Each row was made from one small tree. The marks that hang from a mark follow it in brackets, in alphabetical order. Every link used is in the known rows. Write each row's tree.
Known rows
fubafof(kozati): [ 20  29  17  10 -19  21  25  -4  35  58  20  11   9  -1 -10  10  15 -17
  -6  -1 -12  13 -28   2  -7   1  33  14   3   3   5  -3  -1  28]
fubafof(kozati(saput(faru katudo(zipad)))): [ -1  21  14  -6 -20  15   0  -8  29  19  22  -1  -9   4  -1  -6  16  -6
  12   6 -15  18 -20  -6 -17   0  21  27   2  23   4 -26   7  13]
tubavi(saput(katudo(vigot zipad(faru(dodes))) kozati)): [ 14  14  26  -5  -2   7   4  -7  -9  26 -17 -22  -3  18  12  -7 -20   6
  -3  18   0   7  -4  -4 -15 -18  12 -16  10  14   8 -10   0   3]
zipad(faru(dodes) katudo): [-28  -8 -25  -2  13  43 -19 -16  -4  -1  25  -3 -14  -1  25  51  11  23
 -26   0  18  11  -4  12  25   9 -11  10 -23  18 -11  10   5  25]
faru(saput(tubavi) vigot(katudo(fubafof(kozati) zipad))): [ -7  16  -7  23  -4 -20  -2  19 -14   7 -28  21   0  34   7  13   7 -29
   2  -9 -15 -23  20 -14  -9 -24   4 -15  -1 -32   8  15  -6   3]
kozati(fubafof saput(faru(dodes vigot) tubavi)): [ -2   2 -27 -12   2   9 -16  19   9 -40  -2  21 -25  -4 -14  17  39  34
  20  -4  10  20  23 -14  41 -22 -32  -1  14  24 -25 -44  26 -10]
faru(dodes saput(kozati tubavi) vigot(katudo(fubafof zipad))): [  3   2  -8  36   5 -13   6   6 -31  -9 -20  -3 -14  44  -3   8   3 -16
   4   2 -11  -5  33 -26  32 -32  -8 -43 -25 -29  -2  25 -24   3]
zipad(faru(dodes saput(kozati tubavi))): [ -3  13  -2  10   8  43   9  -2   4   6   8   4 -32  16  15  29  26  15
   0 -15   5  15  25   6  41 -24   5 -13 -24  -7  13   5   4  22]
dodes(faru): [  8   9  21 -38 -13  13  11   3  32  25  -1  23 -14 -19  23  20   6   1
 -24   0   5  12  30  31  -4  12  15  -1  14  -6  18  -8   3   2]
saput(faru(dodes) katudo(fubafof vigot zipad) kozati tubavi): [  8 -11  42  26   2  -9  18 -20 -62 -40  17 -15 -10  27   2 -26 -18  -8
 -16   9  36  20  27 -16 -12 -13  -8 -30 -44  11 -41 -12 -31 -32]
vigot(katudo(fubafof saput(faru kozati))): [-15  -1   2   9  -8 -35 -17  -9  -5  -2  29  -9 -15  -7   3  -8 -29  -9
 -16 -26   3   2 -20  -3   9  19 -14   0  -7 -18  18   6  -8   7]
katudo(fubafof vigot zipad(faru)): [ -3 -46  -6   0  -2 -12 -15  11 -17 -14 -23  15  55 -31 -15 -21 -11  13
  16  31   7  -9  -9  -2 -24   5 -23  17  -7  -4 -18  29  14 -16]
kozati(saput(katudo(vigot) tubavi)): [  7  14   4 -11  -9  16  -8  -6   2   0  -2  16 -13   6  -6  22   8   9
  -6   5  14  10  18  10   3 -10   8  13  26  13  -9 -38  13   5]
faru(dodes saput(katudo(fubafof vigot) kozati)): [  9  -3   9  20  12 -14   6 -17   1 -10 -11 -13 -28  24 -26  -2  -3  -6
  16   5  -9   9  13 -32  29 -14  -5 -28 -10 -14   7  20 -12   1]
vigot(katudo(fubafof(kozati) saput(faru tubavi) zipad)): [-20  -5   1  12 -11 -25 -21  11 -12  -8  31   3   4 -14  -2  -4 -36 -22
 -11 -15  -2   1 -18   3  -5   8   2   5 -13 -16   7  16 -11  18]
tubavi(saput(faru(dodes vigot) katudo)): [  8   6  10 -10  12  -4  12   4 -10  -5 -28 -13 -31  15  13  18   6  15
 -21  -6   2 -10  32 -16  -6 -24  11 -35  21  18   9 -18   6 -11]
sopi(teval(katudo(fubafof zipad))): [ 16 -11 -18 -17 -10  12  -7  -4  16  19  23  10  27 -32   8  -4 -25  -6
 -20  -6  -7  -1  -7   4 -18  53  30  18  27  11  -7  -2   4  -9]
sopi(teval vigot(katudo(saput(tubavi)))): [  0  16 -10   7 -23  21  22 -27  30  25  34  -3  11  11  20   9 -19  -5
 -38 -30  20 -17  20  11  -7  47   6 -31  32  12  21 -25  22  -2]
vigot(katudo): [  7   9   4  -6 -14   0  -3  -4  -3  35  23   3   5  -5  13  22 -16  -2
 -36 -17  10   8  -8  11   0  20  22   5   7  -2   3  -1  -9  21]
teval(katudo(fubafof) sopi): [ 27   1 -14 -31  20   4  10  13   0   5  -5 -12  21 -40  -6  -5   3   4
   5  -8   5 -11 -56  28 -12  35  11  38  12  -9 -14   7 -24  -7]
teval(katudo(fubafof(kozati(saput)) zipad(faru)) sopi(vigot)): [  4   6 -18 -28  15  20   2   8   4  -9  -2 -26  41 -25   7 -27   8  10
  34  15   7 -15 -66  32 -39  42 -13  44  -3  14 -18   2  -4 -10]
saput(faru(dodes) katudo(fubafof(kozati) vigot zipad) tubavi): [ -1 -24  22  20   7  -5   9  -3 -49 -48  12   1  -5   8 -11  -7 -14 -10
 -18  11  30  11  31 -16 -19 -13  -4 -26 -31  14 -42   0 -21 -25]
katudo(saput(kozati(fubafof) tubavi) vigot zipad): [ 11 -11  17  12  -6 -10   5   3   1  12 -17   3  34  -3 -31 -30 -13 -10
  25  23  -7   5 -15  -2  -4 -28   2   3   3  -7   0   9  -1  -1]
katudo(fubafof(kozati) saput(tubavi) vigot zipad(faru(dodes))): [-19 -39 -16  28   4  -8 -16  12  -6 -28  -9   7  29 -22 -40 -22 -21 -10
  27  32 -11  -4 -12  -9   5 -22 -31  -2 -20 -16  -3  43   3   4]
kozati(fubafof saput(faru)): [ -5   4 -18 -31  -6   0 -27  13  35 -24   6  18 -18 -22 -11   3  30  35
  31  -9   1  23  -9  -9  24  -1 -24  27  25  27  -7 -46  37  -4]
faru(dodes saput(tubavi) vigot(katudo)): [  2   2 -20  24  12   4  10   9 -19  -6 -28   6 -27  38  -2  40  19  -7
 -15  -9  -9 -11  55 -20  37 -38   6 -48  -4 -21   5  18 -16   7]
sopi(teval(katudo) vigot): [ 16  15  -9 -10  -5  32  23 -30  28  28  18  -3  24   1  22   8  -8   5
 -32 -11  19 -14   8  14 -32  62  21 -10  36  30  -3 -26  21 -18]
katudo(saput(kozati) vigot): [ 12  -5  16  11  -4 -10  16 -24  21  29 -21 -11  10   3 -26 -20  -2  -5
   8  11 -12  -3 -15  -6   2 -20   3  -2  15 -13  27   3   1  -3]

Write each row's tree
[ -7  11 -15 -27  -4 -12 -31   9  31  -8  12  15 -14 -13 -19   0  16  25
  28   2  -4  22 -17 -11  15  20 -22  34  32  31 -22 -36  37   7] => kozati(fubafof saput(katudo))
[-10 -30   5  23  -2 -27  -7  11  -6 -31 -15  11  27 -21 -38 -31 -22 -21
  23  16  -8 -12 -11 -11 -19 -28 -15  -2  -8 -19   4  23  -1 -13] => katudo(fubafof(kozati) saput(faru tubavi) vigot zipad)
[-11  -3   8 -32 -11 -11   0   4  12  16 -16  11  -5  -3  31   3   3  -6
 -22  12 -10  -6  35  16 -19   9  -1  -8  11  -9  16   2  -2 -11] => dodes(faru(vigot(katudo(saput zipad))))
[ -5   6   7 -15  -5   8  -5   4 -13 -25  -6  10 -18  12  13   9  26  14
  -1   0   7   1  35   1 -10 -15   8  13  11  25 -13 -41  13 -13] => kozati(saput(faru(vigot) katudo(zipad) tubavi))
[  3 -13 -29  23   0  -7   3   2 -21  -4  -4  -1  -2  14 -14  17   9   2
 -16  13  -4  -2  21 -22  31  -5 -20 -28  -8  -2 -23  11 -12   3] => faru(dodes vigot(katudo(fubafof(kozati(saput(tubavi))))))
[  7  21  15  -5   2  -6  -1   6  -4  20 -11 -16  -8  20  11 -10  -8  11
   8  12  -5   7  -9 -14  -6  -9  -2 -13   9  20  -4 -12  10   4] => tubavi(saput(katudo(zipad(faru(dodes vigot))) kozati(fubafof)))
[  5 -28  15  12   4  -6   6  -2 -12 -24 -14 -10  15  -1 -28 -32  -6   2
  23  19  -1  12   5 -13   7 -39  -6 -15 -14   3  -3   5  -9 -16] => katudo(saput(faru(dodes) kozati(fubafof) tubavi) vigot zipad)
[-10   7  17 -33  -2 -12   4   6  20   7 -35  17 -22  14  30   4  19 -11
  -4  10 -18 -10  51   5 -26  -3   6 -10  13 -10  22   1   5 -18] => dodes(faru(saput(katudo(zipad)) vigot))
[ -3   5  -2 -15  -3  27 -14   7  -2 -13  13  12 -16  -1   1  23  10  17
   4   5   8  16  22  13  16  -5  12  19   7  23 -14 -23  15  19] => kozati(saput(katudo(zipad(faru(dodes))) tubavi))
[ -7   5  -5   1 -25   8  13 -28  29  14  37 -16  21  10  22 -24 -19   0
 -14 -18  11  -8   2  -3 -19  51  -6 -22  20  24  15 -27  23 -15] => sopi(teval vigot(katudo(saput(faru kozati(fubafof)) zipad)))
[-24 -22 -17   7   1 -16 -30  16 -20 -16  26   3   5 -21  -1   8 -35  -2
 -11  -9   3   0  -5   8  17  14 -11   2 -16 -14   0  31  -3  25] => vigot(katudo(fubafof saput(tubavi) zipad(faru(dodes))))
[ 15   3  -2 -14  -5   4  36   9  19  12  -4 -22  33 -15  -6 -15  14   6
  13 -13  10 -24 -37  25  -5  22  -5   6  11  -6  15   1  -2   4] => teval(sopi(vigot(katudo(fubafof saput zipad))))
[ -7 -22 -11  15   7  -8  -8  24 -17 -20 -13  14  18  -5  -5  -7   7   7
  25  11  -7  -8  11 -10  11  -7 -18   1 -26 -14 -12  35   8   3] => katudo(fubafof zipad(faru(dodes saput(kozati tubavi) vigot)))
[ 16  -3 -19 -13  -9  14  -2 -11  21  22  25  11  12 -27   8   5 -20  -5
 -30 -16  -2  -2  -5   4 -10  54  26  12  31   7  -2 -10   5 -10] => sopi(teval(katudo(fubafof)))
[ -1  -9 -18 -18  -5  10 -10  -4   7 -21  -7  -3 -23   0   2  16  30  29
   2  -1  -3   7  25  -9  24 -14  -7   3  12  19   5 -31  11  -6] => kozati(saput(faru(dodes vigot(katudo))))
[-39 -17 -28  25  15  15 -29 -25 -19 -30  14  -8 -14   5   2  25 -15   8
 -11   9  21   3 -13   3  31  -8 -50  -5 -30  -8  -7  20   0   9] => zipad(faru(dodes) katudo(fubafof saput(kozati tubavi) vigot))
[ 17  -7 -13 -41  19  27  12  13 -11  14 -18 -24  37 -26  18 -15  24  12
  11  11  -7 -12 -43  32 -34  22  25  46   0  13 -16   7 -23 -12] => teval(katudo(zipad(faru(vigot))) sopi)
[-15 -14   1  25   0 -31  -1  25  -1 -26  -4  15  12 -15 -25 -21  -2 -21
  22  -2 -17 -19  -4 -12  -8 -17  -7   4 -14 -17   5  24   5   1] => katudo(fubafof(kozati) saput(faru(vigot) tubavi) zipad)
[ -7  -4   1  -5 -10   7 -15  -1 -13  20  22 -10   6   4  22   5 -16   1
 -11  -4  -2  15  -7   6   2  11  15   5 -19   1   5  14 -12  22] => vigot(katudo(zipad(faru(dodes saput(kozati)))))
[ -9   8  11   1 -11 -13  -4 -16   1  18  28 -16 -19   5  15  -1 -17  -6
 -24 -25   0   8 -13   3   5   8  10   0  -3  -7  25  -6 -11  11] => vigot(katudo(saput(faru kozati)))
[ 23  -3  -8 -30  22   2  16  12  -6  -5 -14 -21  51 -31  -2 -20   0   7
  19   7  14 -23 -54  33 -38  44   3  32   7   7 -22  11 -12 -14] => teval(katudo(fubafof zipad) sopi(vigot))
[ 13  34  15   3  -5  -3   7   2  36  29  -7  12 -18  17  -6   3  19  -7
  27 -20 -15  11 -12 -10  18 -14  14   4   9 -17  25  -5   9  16] => faru(saput(kozati(fubafof)))
[ -1   6  16   9   0 -15  22 -13  17  12  -8 -12 -20  11  -1 -14  24   1
   3 -16 -16  -9   3 -11   6 -19   5  -4   1  -4  29  -8   5  -8] => katudo(saput(faru(vigot) kozati))
[ 13  36  38  -9  -4  -1  14 -10  -1  20  -3 -18 -34  22  26   1  -9   3
 -17 -17   9   6   1  -3 -17 -17  21 -17  14  13  21 -35   2  -3] => tubavi(saput(faru katudo kozati))
[  2 -16   6  -3  23 -22 -22  -5 -33 -23 -12  -5  17 -18  -8 -18 -34  -9
   1  15   6  -3 -21   7 -32   7   4  17  -4  -4 -17  14 -17 -23] => teval(katudo(fubafof saput(faru kozati tubavi) vigot zipad))
[ -8  26  25 -20  -7 -10   7   4  11   8 -23  19 -28  29  33  -3  15 -17
   0   7  -6   3  45   6 -18  -9  -4 -17   1 -13  10 -12  -2 -18] => dodes(faru(saput(katudo(zipad) kozati(fubafof) tubavi) vigot))
[  7  12  21   3   4   3   5   8  -3   5 -23  20  -9  20  -4  18   3 -17
   2  -7  -1  -6  28  -1 -13 -26  33  -6  11 -13   9   4  -1   6] => faru(saput(katudo(vigot zipad) tubavi))
[-19 -11  -1  25   4 -22  -7  18 -12 -13  -2   9  15  -6  -8 -24  -5  -5
  25   3 -11 -15  -6   2   7  -7 -23  10 -24 -21   1  29  12   7] => katudo(fubafof saput(kozati tubavi) zipad(faru(vigot)))
[ 12  28  20  17  -3   6  23  -3  18  32  11   7 -16   5 -12  11   2 -12
  -6 -21  -2   3  -3  13  26 -18  24  -1   4 -17  23  -3  -1  27] => katudo(saput(kozati tubavi))
[  7   9  -3  30   3   2  14   0 -27   5 -21  -8 -16  52   4  13  12 -14
  -1   2 -13  -1  38 -22  29 -39   8 -43 -22 -20   3  17 -27   6] => faru(dodes saput(kozati tubavi) vigot(katudo(zipad)))
[ 15 -18 -23 -25  25 -12   2   3   2 -10 -29 -22  25 -42 -26 -23  -6  -1
  16   6  -6 -22 -57  19 -15  18  -8  30  22 -17   3  16 -22 -21] => teval(katudo(fubafof saput vigot) sopi)
[ -4   2 -11   3  28  -9 -18   1  -9 -20  14   3 -17 -22 -13  15 -22 -10
 -11  -8   1   2 -18   6  -1  13   8  11  -4  -4 -13  15 -14   3] => teval(katudo(fubafof(kozati) saput(faru(dodes) tubavi)))
[-12 -19 -21  13  -5   4 -16  22  -4 -15   3  14  24 -14 -13 -11   9   6
  29  26 -13   1  -9  -9   6  -1 -24  18 -24   3 -21  22  13  10] => katudo(fubafof(kozati(saput(tubavi))) zipad(faru(dodes vigot)))
[-52   4 -28  11   6   7 -37 -12  16  -6  29   4 -13  -9  13  25  -6  -2
  -3  -8   0  -7 -40   8   6  16 -33  30 -17  -5  10  18  19  26] => zipad(faru katudo(fubafof(kozati) saput))
[ 20   1  22  15  -2   7  40 -23 -15   6  -3 -21 -19  29  12 -12  36  13
 -11  -3   4  10  23 -22  12 -21   2 -27 -27  13  -6 -19 -16 -25] => saput(faru(dodes vigot) kozati)
